Known rows, with every step that occurs:
bimug kobeto zafev: 0.172 -0.531 1.821 1.526 -0.523 1.563 0.596 0.509 -0.508 1.322 -1.575
 0.110 -2.081 6.118 -0.784 -1.466 0.370 0.568
gazab mitabe kobeto zafev nuba bimug: 0.254 2.035 -0.476 0.673 1.320 -0.453 0.916 -1.928 2.464 3.969 1.754
 1.842 3.358 0.170 1.889 0.712 2.544 5.350
zafev nuba: -1.476 0.568 0.285 0.644 2.161 2.065 -0.064 -2.310 0.806 2.226 0.155
 0.083 -0.895 1.522 1.346 0.507 0.296 2.941
bimug gazab: -0.525 0.058 2.728 -0.029 0.029 -0.016 0.076 -0.675 -0.494 1.784 0.130
 -0.220 -4.021 2.641 0.416 -2.339 0.453 0.302
nuba zafev gazab mitabe: -0.838 -0.022 -0.373 -2.028 3.447 -1.812 0.090 -3.542 1.715 2.789 -0.784
 -0.312 -2.358 -0.673 3.857 -1.054 0.760 -1.112
mitabe kobeto zafev gazab: -0.548 2.904 1.419 -0.123 -0.297 1.496 0.987 3.674 1.372 4.412 -1.396
 3.338 0.355 1.818 0.999 0.480 0.671 0.351
bimug gazab mitabe kobeto: 0.713 0.937 1.424 -1.124 1.445 -0.697 -0.900 -3.398 0.990 1.038 -0.061
 1.284 -0.994 3.639 0.793 -3.615 -1.140 2.023
zafev nuba bimug gazab mitabe kobeto: -0.588 -0.550 -0.327 -1.465 2.825 -1.889 1.126 -5.700 1.802 3.441 0.965
 1.285 0.796 -0.516 2.621 -1.699 2.572 5.007
gazab mitabe: 0.365 1.675 1.489 1.011 1.293 -0.414 -1.300 -2.861 0.691 -0.375 -0.101
 -1.906 -1.948 4.056 0.972 -1.995 -1.681 0.880
gazab mitabe kobeto: 0.334 2.987 0.505 0.645 1.211 0.541 -1.188 -3.227 1.140 0.969 -0.843
 1.532 0.005 4.833 1.278 -1.463 -2.183 2.729
zafev gazab mitabe kobeto musa: -0.741 1.310 0.869 -0.148 1.790 -1.614 1.485 0.826 2.136 1.847 -2.091
 2.233 0.923 2.379 1.098 -0.704 -1.278 2.433
bimug kobeto mitabe: -1.080 -1.197 1.386 2.709 -0.234 1.233 1.077 -2.636 -0.546 -2.202 -0.586
 -1.284 -2.706 6.276 -0.603 0.534 -2.110 -0.150
musa semet: 0.572 0.223 2.656 2.708 -0.064 0.734 -0.602 -1.053 -1.720 0.757 -0.851
 -1.428 -2.761 0.307 -0.466 -0.270 -0.079 1.820
bimug gazab mitabe kobeto musa: 0.600 0.245 2.089 0.007 0.792 -1.805 0.824 -0.214 1.209 1.224 0.361
 2.639 -0.036 3.514 -0.638 -2.810 -0.801 3.757
musa kobeto bimug: -4.190 2.305 2.684 4.503 -2.066 0.174 0.379 0.433 -2.023 0.639 -1.209
 1.659 -0.874 3.742 0.464 2.632 -1.716 3.262
kobeto bimug gazab mitabe: -0.075 0.737 4.149 0.486 -1.392 -3.101 0.654 -1.594 0.306 -0.485 1.541
 -0.719 -2.674 2.314 -0.682 -1.943 -0.146 0.515
zafev nuba bimug gazab mitabe kobeto musa: -0.863 -1.146 0.239 -0.468 2.129 -2.972 2.886 -2.643 2.017 3.607 1.416
 2.591 1.769 -0.692 1.346 -1.006 2.798 6.926
zafev gazab mitabe kobeto: -0.433 1.957 0.358 -1.371 2.472 -0.481 -0.306 -2.285 1.976 1.664 -2.393
 0.935 -0.169 2.534 2.281 -1.451 -1.595 0.527
nuba bimug kobeto musa semet: -0.617 -3.618 2.030 3.867 -0.748 -2.015 3.582 -0.871 -2.515 1.695 -2.730
 -0.428 -2.826 1.191 -0.523 0.244 2.756 4.844

Rows:
-2.698 -3.187 -0.350 1.765 1.386 -0.772 4.119 -2.252 0.143 3.251 -1.794
 1.166 -0.916 2.393 1.232 1.005 3.225 5.943 : zafev nuba bimug kobeto musa
-0.540 4.061 2.160 1.923 -1.650 -0.660 0.380 -1.842 0.841 0.733 0.150
 3.037 0.450 4.343 0.219 0.880 -1.719 3.107 : gazab mitabe kobeto bimug
-2.397 -2.526 -0.864 0.674 2.051 0.314 2.456 -5.400 -0.195 2.999 -2.199
 -0.176 -1.864 2.584 2.456 0.375 3.022 4.052 : zafev nuba bimug kobeto
1.428 -0.030 1.127 -1.811 2.548 0.046 -0.496 -1.696 2.458 2.244 2.232
 1.590 2.825 0.542 -0.385 -2.689 0.925 3.325 : bimug gazab mitabe kobeto zafev nuba
-0.542 0.341 0.848 -0.378 0.133 0.079 2.233 0.248 1.295 6.097 1.966
 3.651 1.341 -1.235 1.300 0.122 4.765 4.779 : mitabe kobeto zafev nuba bimug gazab
-1.010 1.089 0.657 1.814 -0.120 0.327 1.946 0.709 0.993 4.728 1.835
 0.435 0.276 -0.833 1.598 1.825 4.091 3.631 : kobeto zafev nuba bimug
-1.702 2.394 0.303 -1.123 0.486 -2.103 1.663 -2.513 1.861 4.014 -0.546
 4.599 0.045 -0.350 3.040 1.619 0.650 1.119 : nuba zafev gazab mitabe kobeto bimug
-0.376 -1.973 0.986 -0.434 1.165 -3.191 2.484 -1.392 0.932 1.788 -2.631
 -2.543 -1.548 2.084 1.906 -2.047 2.611 -0.447 : nuba bimug kobeto zafev gazab mitabe
0.596 -1.342 1.440 -0.701 1.588 -2.921 1.378 -1.826 1.743 2.732 3.223
 -1.894 0.350 -1.994 1.023 -2.083 4.180 2.750 : kobeto zafev nuba bimug gazab mitabe
1.937 1.426 2.433 -0.590 0.258 -0.558 -0.656 0.272 1.466 1.642 1.392
 1.754 0.537 3.000 -0.680 -3.427 -0.039 1.385 : bimug gazab mitabe kobeto zafev
1.601 3.409 1.392 1.134 -0.045 0.733 -1.062 0.362 1.575 1.618 0.737
 1.935 1.539 4.320 -0.043 -1.238 -1.089 2.290 : gazab mitabe kobeto zafev
-0.596 -0.993 1.737 -0.030 0.179 -1.040 2.336 0.603 0.834 4.839 2.632
 0.177 -0.724 -2.023 1.095 -0.330 5.197 2.807 : kobeto zafev nuba bimug gazab
-2.524 -2.677 -0.391 2.227 1.005 -0.062 3.171 -4.840 0.357 0.214 0.397
 -1.215 -0.982 2.063 1.332 2.545 1.561 2.969 : zafev nuba bimug kobeto mitabe
0.561 -1.964 1.492 -1.082 2.180 -1.453 0.730 -0.872 1.100 -0.177 -2.840
 -2.478 -1.047 3.878 0.281 -3.259 -0.030 -1.736 : bimug kobeto zafev gazab mitabe
-1.294 -1.745 1.512 2.282 0.012 0.436 2.094 0.055 -0.737 0.736 -2.812
 1.167 -2.684 6.542 -0.711 -0.881 -0.413 2.849 : bimug kobeto musa
